In the rows, zero is written as 128.
Known rows, with every way that one mark hangs from another:
dazisav(batil(davom) nodebo(kaposi mimorek(fofini))): [145  98 166 172  91 132 142 175 106 167 174 104  92 113 143 154 102  45
 119]
fofini(mimorek): [153 115 164 153 121 145 135 116 106 174 149 115 125 121 148 157 125  91
 122]
vutam(nodebo(dazisav(batil) mimorek)): [137 110 168 103 118 138 170 154  95 166 133  31 105 137 127 130 121 101
 143]
kaposi(nodebo(dazisav(batil))): [155  84 155 159 111 142 155 159 102 166 121  93  73 108 127 127 113  87
 141]
ledi(davom(batil)): [145 126 161 176 153 140  98  83  85 172 112 147 117 105 145 149  94 104
 137]
nodebo(mimorek): [139 119 160 135 123 148 144 135  98 165 135  74 144 139 143 155 114  89
 130]
dazisav(batil(davom) nodebo): [170  91 160 215  98 141 114 124 109 162 149 101  71  99 145 128 103  84
 125]
nodebo(dazisav(batil) kaposi mimorek(fofini)): [127 109 167  93 106 133 180 192  98 169 147  94 119 132 128 154 112  59
 139]
ledi(davom(batil(dazisav(nodebo(mimorek))))): [137 124 153 188 141 117 126 108  95 169 163  59  76 116 138 129  91  96
 113]
nodebo(kaposi): [152 117 152 138 121 148 149 139 105 169 120 134 120 124 149 148 110  72
 131]
davom(batil(dazisav(nodebo(kaposi mimorek)))): [139 125 152 170 127 118 157 165  91 166 175  70  71 127 131 135 103  71
 112]
ledi(davom(batil(dazisav(nodebo)))): [158 117 149 209 136 127 107  88  98 170 153 102  64 101 143 121  92 101
 113]
batil(davom): [159 113 158 182 112 151 109  98 103 164 138 131 114 109 158 151 116  96
 119]
kaposi(nodebo): [167  96 150 177 117 156 126 133 104 165 123 124 104 114 146 150 112  77
 122]
davom(batil(dazisav)): [162 127 156 186 131 140 110 116  74 166 154 117 102 113 137 140 105 112
 122]
dazisav(batil nodebo(kaposi mimorek(fofini))): [151  98 163 145  94 137 159 195 106 167 164  92 107 126 133 153 103  43
 128]
ledi(davom): [146 117 153 160 137 147 118  83 109 171 113 124 127 113 155 138 100  97
 129]
davom(batil(dazisav(nodebo))): [172 113 151 208 119 136 115 124  93 165 171  95  73 110 135 129 107  98
 112]
ledi(davom(batil(dazisav))): [147 133 154 190 146 131 101  79  79 171 136 121 101 104 144 129  89 112
 123]
batil(davom dazisav(nodebo(kaposi mimorek(fofini)))): [152 114 153 169  88 128 148 152 114 168 199  95  86 120 154 150 110  48
  84]
kaposi(nodebo(dazisav(batil(davom)) mimorek(fofini))): [137  88 168 158  96 134 144 169  98 166 159 100  89 110 134 154 114  67
 120]
nodebo(dazisav mimorek(fofini)): [139 111 165  93 106 148 157 146 108 168 160  93 145 142 137 170 133  79
 122]

Rows:
[134 107 160 151 106 127 161 145 103 166 133 114  72 105 141 126 109  81
 137] | nodebo(dazisav(batil(davom)) kaposi)
[119 121 155  88 124 130 190 165 110 167 134  72 113 145 133 147 126  73
 131] | nodebo(dazisav kaposi mimorek)
[113 113 164 128 115 120 175 163  97 166 137  71  81 119 135 133 109  77
 136] | nodebo(dazisav(batil(davom)) kaposi mimorek)
[142 110 152 140 112 133 174 167 118 166 146  70  99 136 141 147 113  53
 120] | dazisav(nodebo(kaposi mimorek))
[126 115 164  88 120 129 193 173  98 168 127  45  89 139 128 128 115  83
 144] | vutam(nodebo(dazisav(batil) kaposi mimorek))
[122 109 170 120  98 128 166 173  98 169 158 107 105 120 137 156 114  61
 127] | nodebo(dazisav(batil(davom)) kaposi mimorek(fofini))
[167 110 139 169 104 135 158 143 121 167 162  89  68 120 146 123 110  68
 106] | batil(dazisav(nodebo(kaposi)))
[146 116 152  96 117 144 174 133 115 169 125  98  94 135 144 136 132  83
 125] | vutam(nodebo(dazisav kaposi))
[152 105 156 130  99 144 160 175 119 169 167 107 119 138 142 167 116  38
 111] | dazisav(nodebo(kaposi mimorek(fofini)))
[156 113 149 164 109 133 154 142 113 162 179  32  93 134 140 127 113  86
 106] | batil(dazisav(nodebo(mimorek)))
[125 132 150 171 142 108 149 130  95 172 159  76  63 116 139 125  88  75
 111] | ledi(davom(batil(dazisav(nodebo(kaposi mimorek)))))
[139 107 158 123 114 133 176 163 104 168 119  99  88 117 130 127 111  81
 149] | nodebo(dazisav(batil) kaposi)
[140 119 162 110 112 148 154 163 100 170 152 126 152 139 145 177 113  51
 122] | nodebo(kaposi mimorek(fofini))
[151 120 157 160 112 128 144 173  90 169 192 103  91 128 134 158 107  54
 102] | davom(batil(dazisav(nodebo(kaposi mimorek(fofini)))))
[140 104 172 110 104 142 156 169  97 167 155  79 134 132 126 153 117  84
 140] | nodebo(dazisav(batil) mimorek(fofini))
[142  87 165 130 100 142 160 185  99 168 149  88 107 123 125 157 115  67
 131] | kaposi(nodebo(dazisav(batil) mimorek(fofini)))
[149 121 163  96 110 151 153 155 100 171 149 113 144 144 148 171 121  58
 117] | vutam(nodebo(kaposi mimorek(fofini)))
[149 120 156 187 126 128 131 145  87 164 180  51  83 126 130 138 108  94
 112] | davom(batil(dazisav(nodebo(mimorek))))
[162 119 146 193 118 129 137 147  95 167 164 110  59 112 137 130 105  76
 112] | davom(batil(dazisav(nodebo(kaposi))))
[127  93 163 165 112 126 157 160  96 164 143  67  69 111 131 133 111  83
 129] | kaposi(nodebo(dazisav(batil(davom)) mimorek))
[133  99 154 120 119 138 170 157 111 166 136  64  99 133 129 148 125  80
 122] | kaposi(nodebo(dazisav mimorek))
